What can hang from each mark:
Q: P T V W
J: P W
P: J Q
D: W
W: D J N T V Y
Y: P
V: Q W
T: Q W
N: W

Every row comes from one small tree of marks. Brackets hold a mark, then the marks that hang from it, in alphabetical order. Every link used is in the known rows. Which tree was each row made from?
Known rows:
{Q {P {J {W Y}}} V}: [-44 -13 -66  29 -37  18 -26 -45 -37  60   6 -40  -7 -16  17 -30  -7 -75
 -25 -32  50  18 -17 -17 -10  11 -29 -45 -36  11]
{W D J {V Q}}: [  1  10  35 -11 -20 -40   8  17  61 -57  11   3  14   2  24  13 -14  27
  -8   0   2 -23  28  42  67   6  11 -12 -50   0]
{Q {T {W V}}}: [-11  21  48  -2  39  -3  -3   2   4   8 -44  26  -1  49  -8  41   4  -1
  41  41 -49  36 -36 -17 -41  -5  24  33   6 -63]
{J P}: [ 21 -17 -21 -11   4 -10 -18  17 -24 -21  -8  38  15   6 -40 -12  -5  25
 -32   4   0 -26  -6 -23  -6 -28  26  16  14   2]
{P {J {W N T}} Q}: [ 23 -24 -86  79 -38  28  14 -34 -11 -24  16 -35   3  30 -12   8  21 -19
 -12 -90  63  91   6 -32 -24  -7 -57 -15  89 -45]
{W Y}: [-12   2  -8 -28 -24  15  -1   6 -19  21  25   8  15  10  15 -15  -8  -3
 -17  25   1 -50  31   0  19  14  -2   0  13  14]
{V {Q P}}: [ -9 -18   1  18 -14   4 -57 -13  -9  -8  11  -5 -13 -20 -12  43 -30  18
  10   6 -28  -7  13   3 -23  -4 -18 -55 -33  25]
{V {Q T}}: [ 19  -1  27   4  22  -7 -60 -59  -9   6 -43 -24 -36   3  -3  50 -29  29
  25  27 -36  16  -3 -14 -26 -14  30 -18 -22 -16]
{T Q W}: [-10 -23  17 -12  29  24  -9   1 -37 -15 -31 -15 -42  25 -11  12 -22  24
   0  38 -41  19   4  23 -49  22  68 -35 -20 -20]
{D {W {V Q} {Y P}}}: [ -7   0  44 -23   3 -21  31  15  11  31  -1 -31  40 -19  20 -26  -3 -34
  -6  -3  29  -9  32  57  58 -23 -86 -10 -50 -53]
{W V Y}: [-26  24  -1 -26 -24  -4   7  29   4  17  28  28  61  33  18 -19   3 -27
 -19  21  17 -35  33   8  36   0 -25   4   7 -30]
{Y {P Q}}: [ 34 -34 -18  19  20  35  21 -26 -21  -6 -29  -2  13 -12  -2  39  -5   6
  -8   5  34  -2 -22  -1  17   5 -54  16  60 -34]
{T {Q V} {W N}}: [-16 -21   5  23  42  42 -17  -7 -10 -17 -23 -20 -72   1  27  -8  -1   8
  11  -9 -31  30 -38 -16 -83  11  72 -35 -61  11]
{Q P {V W}}: [-26   6   5   3  39   9 -53   9   2  33  -2  10 -41 -35  -7  49   1  -2
  10  27 -35  27 -25 -29 -38  27  22  -8 -23  49]
{Q {V W}}: [ -7   7   8 -16  59  11 -35   3 -11  16 -12   1 -51  -7  -3  48  11   6
  -4  38 -23  37  -5 -21 -23  13  58  13   0  35]
{J P {W V}}: [ -8   6 -48  27 -13 -23 -18  -5 -22 -11   4  38  37  51 -36 -21  16 -19
 -57 -24  43  21   2   1   5 -52   8   4  20 -73]
{P J {Q V W}}: [ 35 -25 -25  27  57  31  -4 -41 -44  -5 -29 -38 -57 -25   0  30  32 -12
  44  15   8  75 -22 -35 -45  11  53  11  36  20]
{D {W J}}: [ 10  24  14 -45 -11  -4 -10  28 -11  13  21 -14 -19 -38 -22  35  -7  45
   9   1 -33 -39  67  24  47  -4   1  51 -18  38]
{D {W Y}}: [  7  17  23 -42 -15  -6   6  28 -37  32  43 -18  -1 -18  -7 -24  10   0
  -5   8 -13 -48  76  24  23  -5 -22  32 -12   2]
{D {W {J P} V Y}}: [  6  32   7 -53 -40 -37  27  60  43  33   7  17  75 -29  16 -55  20  -9
 -11 -14  -3 -59  34  36  83 -11 -18  32 -53  -2]
{N {W D V}}: [  4  38  30 -43   5 -63  35  39 -23 -35  47  34  57  17 -39 -22  21 -27
 -37   5  56 -37  35  16  27 -41 -47  13   0 -10]
{Y {P J Q}}: [ 45 -54 -44  14  21  33  44 -22 -26 -14 -43 -27   8  -9 -23  25  -9  -6
  -2 -16  65  41 -31 -17   6  11 -69  -1  71 -32]
{Q T}: [ 13  15  14  -7  21   3 -37 -31 -22  20 -24  11 -17  12 -26  40 -20  25
  12  27 -27  -3  -8 -36 -23  -9  22  36  17 -21]
{V {W Y}}: [ -6   9  -1 -36   9  16   6  16  11  31  19  -2 -17   6  17   9   8  -1
  -3  42 -17  -9  18   7   6  45  25 -15  29  36]
{Y {P J {Q {W N}}}}: [ 42 -49 -45  55  34  60  58 -29   8 -32  -6 -23 -51 -19 -16   3  20   7
  40 -46  54  60 -70 -34 -54   7 -33   1 103  22]
{V Q}: [ 12 -16   6  -4   6   2 -41 -21 -21 -24   2 -13 -30   5 -10  41 -15  28
  -6  19 -13   2  31   8  -5 -13  24 -35 -12   8]
{N {W D {T Q} V}}: [-23  41  34 -36  -6 -80  25  39 -20 -18   9  16  97  32 -35 -48 -12 -47
 -49   1  56   4  38  34  41 -31 -51 -22 -32 -57]
{Q T V {W N}}: [  2  20  13  36  57  28 -41 -52   5  24 -10   3 -93 -17   9  20  19  16
  52   3 -40  29 -68 -65 -82 -19  78  49   0  38]
{Y P}: [ -8 -17  -6 -10  16  22  13  -3 -26   1 -11  15   4   3 -32  16 -28  10
 -34   6  35 -25 -21  -9  20 -15 -42  22  35 -13]
{N {W V Y}}: [-22  42  -2 -61 -22 -29  25  24 -23  36  35  21  97  15   8 -27  22 -64
 -23  25  50 -46  34  24  43 -26 -62 -27  -1   6]
{D {W T}}: [ -7  17  31 -21  -5 -29 -10  43 -44  15  26   2  23   2 -52  11  -1  14
  -8  -5 -20   5  76   4  23 -29 -44  62  11 -32]
{V Q W}: [ 13 -13  17  -9  39   6 -34 -10   8 -12  -7 -23 -60  -3  -5  62  -3  32
  13  39 -32  44  18  19 -19  20  47 -48  11  31]
{P Q}: [ 43 -17 -16  18   6  22 -12 -13 -29 -20  -1  -1   1   0   1  53  12  21
   3  18  -7   0  29 -10  -9  12  -3  12  47 -20]
{Y {P {Q T W}}}: [ 39 -12  18  37  59  35  11 -77 -10  29 -68 -12 -42 -15   3  48   2  11
  59  36 -11  34 -81 -21 -24   5   3  42  73 -32]
{D W}: [ 20  12  26 -26  16 -12 -16  30 -53   1  36  -4 -25 -11 -51  18   9  30
  -5   5 -18 -16  72   9  -3 -24 -13  53   2 -12]

Write each row's tree:
[-21   0   9   0  62  18 -46 -35 -46  17 -23 -15 -73  -9  -3   4 -14   6
   4  48 -19  30 -14  -2 -41   5 110  -6 -39  16]  {T {Q V W}}
[-24   7   1  37 -23 -16 -18  23  44 -36  27  20  46  39   5   8  -1   0
  -1 -41  10  40  17  -8   2 -33 -49 -25   1 -36]  {W N T {V Q}}
[-11   6  35  39 -25 -45  13  37  62 -73  43  20  32  38   5 -29   1  10
 -14 -57  18  20  19  -2  13 -29 -51  -5 -12 -44]  {W D N T {V Q}}
[ 14  29  13 -64 -17 -35  36  11  -3 -20  28   1  21 -29 -13  -2   3   6
 -24   7  27 -77  31  31  60 -10 -11   4 -14  81]  {N {W D J}}
[ 12   9   7 -19 -23 -48  33  54  59 -52   1  53  55   3  -8 -44  -2  23
 -37 -11  17 -50  -5   9  65 -15  15  38 -26  -5]  {W D {J P} V}
[-56   9  -6  56   0  20 -42   5  15  21  28  30 -25 -21   0  -2   8 -12
  33 -29 -30  25 -47 -50 -53 -10  -5  21  -6  53]  {Q P V {W N T}}
[ -1  -5  23 -39   1   6  39  19 -26  44  13 -19  12 -29  -8 -35  -8 -17
 -15   0  25 -50  26  30  45 -11 -77  39  -6 -15]  {D {W {Y P}}}
[-16  -8 -52  28 -32 -20 -25 -15 -34   3 -14  25  40  39 -39 -26   1 -14
 -58 -33  31  26   2 -10  19 -45  -6  11  32 -54]  {J P {W T}}
[ 20  -8  72  -2  37 -12  19  -8  -5 -26 -33   4 -57  24  -6   5  -2  30
  34  28 -58  -3 -33 -14 -46  12  45  49  -3 -25]  {Q {T {W D}}}
[-20  56 -14 -60 -18 -25  11  21   2  12  20  28  78  -3 -10  33   8 -21
 -15  16  37 -38  26  27  66 -28 -32 -10  -9  41]  {N {W J V}}
[ 25  -4  -4   8   0  38  13 -31 -15  16  13 -16 -17 -12  45   6  35  -3
  40  44 -18  -9  10   9  -7  34  34   2  55  21]  {P {Q {W Y}}}
[ -6 -22  -3 -44 -31  17  36  18  41  16 -41  12  22 -14  52 -40   6   6
  12  15 -41 -59 -35  25  35  29  51 -11 -30  56]  {T {W {J P} Y}}
[-10 -36 -36 -29  -6  27  52  -3 -17  26 -16 -20  25   0  -9 -40 -33 -33
 -26 -14  74 -15 -29  -4  34  11 -66 -16  35   5]  {W {Y {P J}}}
[-47   8 -65  24 -57   2   5  -1  -8  36  33  -9  51  27  -9 -35  -8 -73
 -28 -35  65  25   6   7   6   5 -73 -49   7 -42]  {Q {P {J {W V Y}}}}
[ 36 -24 -27  61  -4  13   8  -2  26 -32  -1  27   6  -5   1 -20  43  18
  35 -37 -12  39 -40 -41 -42 -17  13  24  73   6]  {J {P {Q {W N T}}}}
[-51  36   0   1 -15  13 -18  22  40  11  25  40  13 -17  -4  33 -12  11
  38  21 -31  -9 -16  11  21  12  12   9  -2  48]  {Q P {W J V}}
[-15  10  52 -21  -4 -15  50  52  49 -51   2  27   8  25  20   3   3  22
   9  14 -29 -20  -1  35  39  23  24  38 -19  -2]  {T {W D J V}}
[ 32   8   3 -60 -18 -56  35  18   7 -27   0  22  43 -38 -23 -45  10   7
 -35 -11  34 -84  -5  19  53 -28   3   1 -30  78]  {N {W D {J P}}}
[ 56 -34   8  18  42  29  17 -40 -19  -3 -83 -42 -37  12   1  49  10   7
  70  12 -35  81 -47 -38 -68  33  19   1  48 -38]  {P J {Q {T W}}}
[-12 -16   4   1 -18  48  35  19  22  -8  33   3 -29  18  44 -28  18   4
  19 -11 -28 -34 -12  -4 -45  25  10 -16  11  38]  {T {W N Y}}
[  4  -1 -22 -52 -18   4  12  21  66  32 -20   6  14 -29  39 -21   4  16
  -4  23 -23 -39 -24  14  53  48  54 -22  -2  78]  {V {W {J P} Y}}
[ -4  24  10   4  37  25 -23 -31  52  62 -17 -18 -56 -18  62   2  20 -11
  33   5 -32  13 -57 -50 -50  33  40   5 -16  41]  {Q T {V {W N Y}}}
[-32  -6  25  18 -29 -37 -15  29  -2 -18   9  11  28   2 -29 -38 -55   5
 -28  -9  -5 -14  14   8   3  19 -30 -18 -47 -33]  {W D {T {Q P}}}
[ -7  16 -14  13 -28   9 -14  10  80 -36  22   6   5  -2  35  35  -8  32
  12 -36   1  -3   8  16  24  -7  -2 -41 -28  34]  {W J N {V Q}}
[ 31 -27 -77  31 -39  30  19 -56 -38  15   0 -55   4  11  27  -4  16 -40
 -14 -27  63  37  27   9   6  26 -25 -41  57 -35]  {P {J {W Y}} Q}
[ 10  -5  73 -18   9  -8  42 -14  13   8 -26  -9 -31  17  39 -36   0   3
  32  33 -54 -36 -28   0 -21  32  35  28 -16 -18]  {Q {T {W D Y}}}
[  33   -3   54   43   32   -4  -10  -53   41  -46   11  -22 -114   -7
    7   -8    3   47   56  -12  -42   17  -42  -18  -72   -9   67    6
    0   30]  {V {Q T {W D N}}}
[ -1   2  -9 -14 -24  34   2 -11 102   6  18 -35 -44 -36  81  17   0  29
  30 -10 -33 -12  -4  28  20  61  35 -77 -19 106]  {V Q {W J N Y}}
[-32  -6 -11  11  14   7 -69 -12 -33  33 -20  -7 -16 -29  -7   5 -45  -8
 -16  18 -15  -1 -13 -15 -37  10  22 -42 -85   3]  {T {Q P V}}
[ 62  -8  -2  -6  14 -14 -18   0   1  19 -45 -24   5 -85  20  14  38  19
  16 -14 -20 -10  10   1  35 -11  20  48 -60  18]  {D {W {J {P {Q V}}}}}
[-17   4 -59  33 -54  39   3 -31  -4  11  62 -11 -23  27  29 -31  15 -15
 -35 -45  35 -29  19   1 -15  -4 -10 -22  29   3]  {J {W N Y}}
[ 67 -37  23  28  39   7  -2 -34  -1  -2 -97   3 -12  -1  15  21  27  19
  56  21 -59  33 -71 -34 -62   6  46  17  21 -46]  {J {P {Q {T W}}}}
[ -4   2  14  23 -28 -16  25  41  23 -56  54  29   4  27 -19 -37   0  28
 -27 -54  10 -25  14 -31  -1 -13 -31  45  32  -2]  {W D N T}
[-18  30  21 -36 -50 -27  46  41  63 -10  34  24  57   8  47 -44  -7  -6
 -20   4  12 -77  31  38  94  27 -10  20 -27   7]  {W D J V Y}
[-40  -5   8  41   2  26  -6  42  35 -22  13  23  -5  19   1 -13 -13   4
  24 -20 -30  25 -38  -1 -87  14 -10 -59 -41 -27]  {T {Q P} {W N V}}
[-30 -13 -71  22 -57  18  -8 -32 -30  41  27 -31   6   7 -12 -29 -21 -51
 -24 -34  50   4   5  -2  -8  15 -47 -54   9   4]  {Q {P {J {W Y}}}}
[-41  38 -13 -53  -6 -26 -27 -19 -24  55 -45 -24  57 -36  16   8 -27 -39
 -25  17  20  -9   7  24  62 -12   5 -38 -88  48]  {N {W J {T {Q V}}}}
[ 19 -17  52   9  29 -15  -2 -22  -7 -58  22 -15 -83  -1 -10  -2   0  41
  18  25 -24   4  15  26 -17  -1  73  -3  -2  32]  {V {Q {W D}}}
[-61  11 -58  46 -49 -22 -14  11 -14  17  13  11  71  52 -54  -2 -18 -59
 -26 -52  61  82   7 -12  10 -22 -96 -15  30 -73]  {Q {P {J {W T V}}}}
[ -25  -26   52   16   32   -8  -13    9  -14  -15  -28  -15  -56  -21
   11  -32  -25   -4    4   16  -42    1  -35    9  -58   33   48  -29
 -102   -4]  {T {Q P V} {W D}}
[-23  43  37 -20  -3 -48  -5  70 -22  11  34  27  65  24 -50   7   9  -9
 -10  -8  -2  27  75  12  39 -44 -68  69   6 -75]  {D {W T V}}
[ 51 -29 -62  54 -12   7 -19 -51 -40 -19 -20  -7   1   8 -10   7  30  -1
 -32 -24  28  22   1  -4 -11 -23  18  -8  48 -51]  {J {P Q} W}
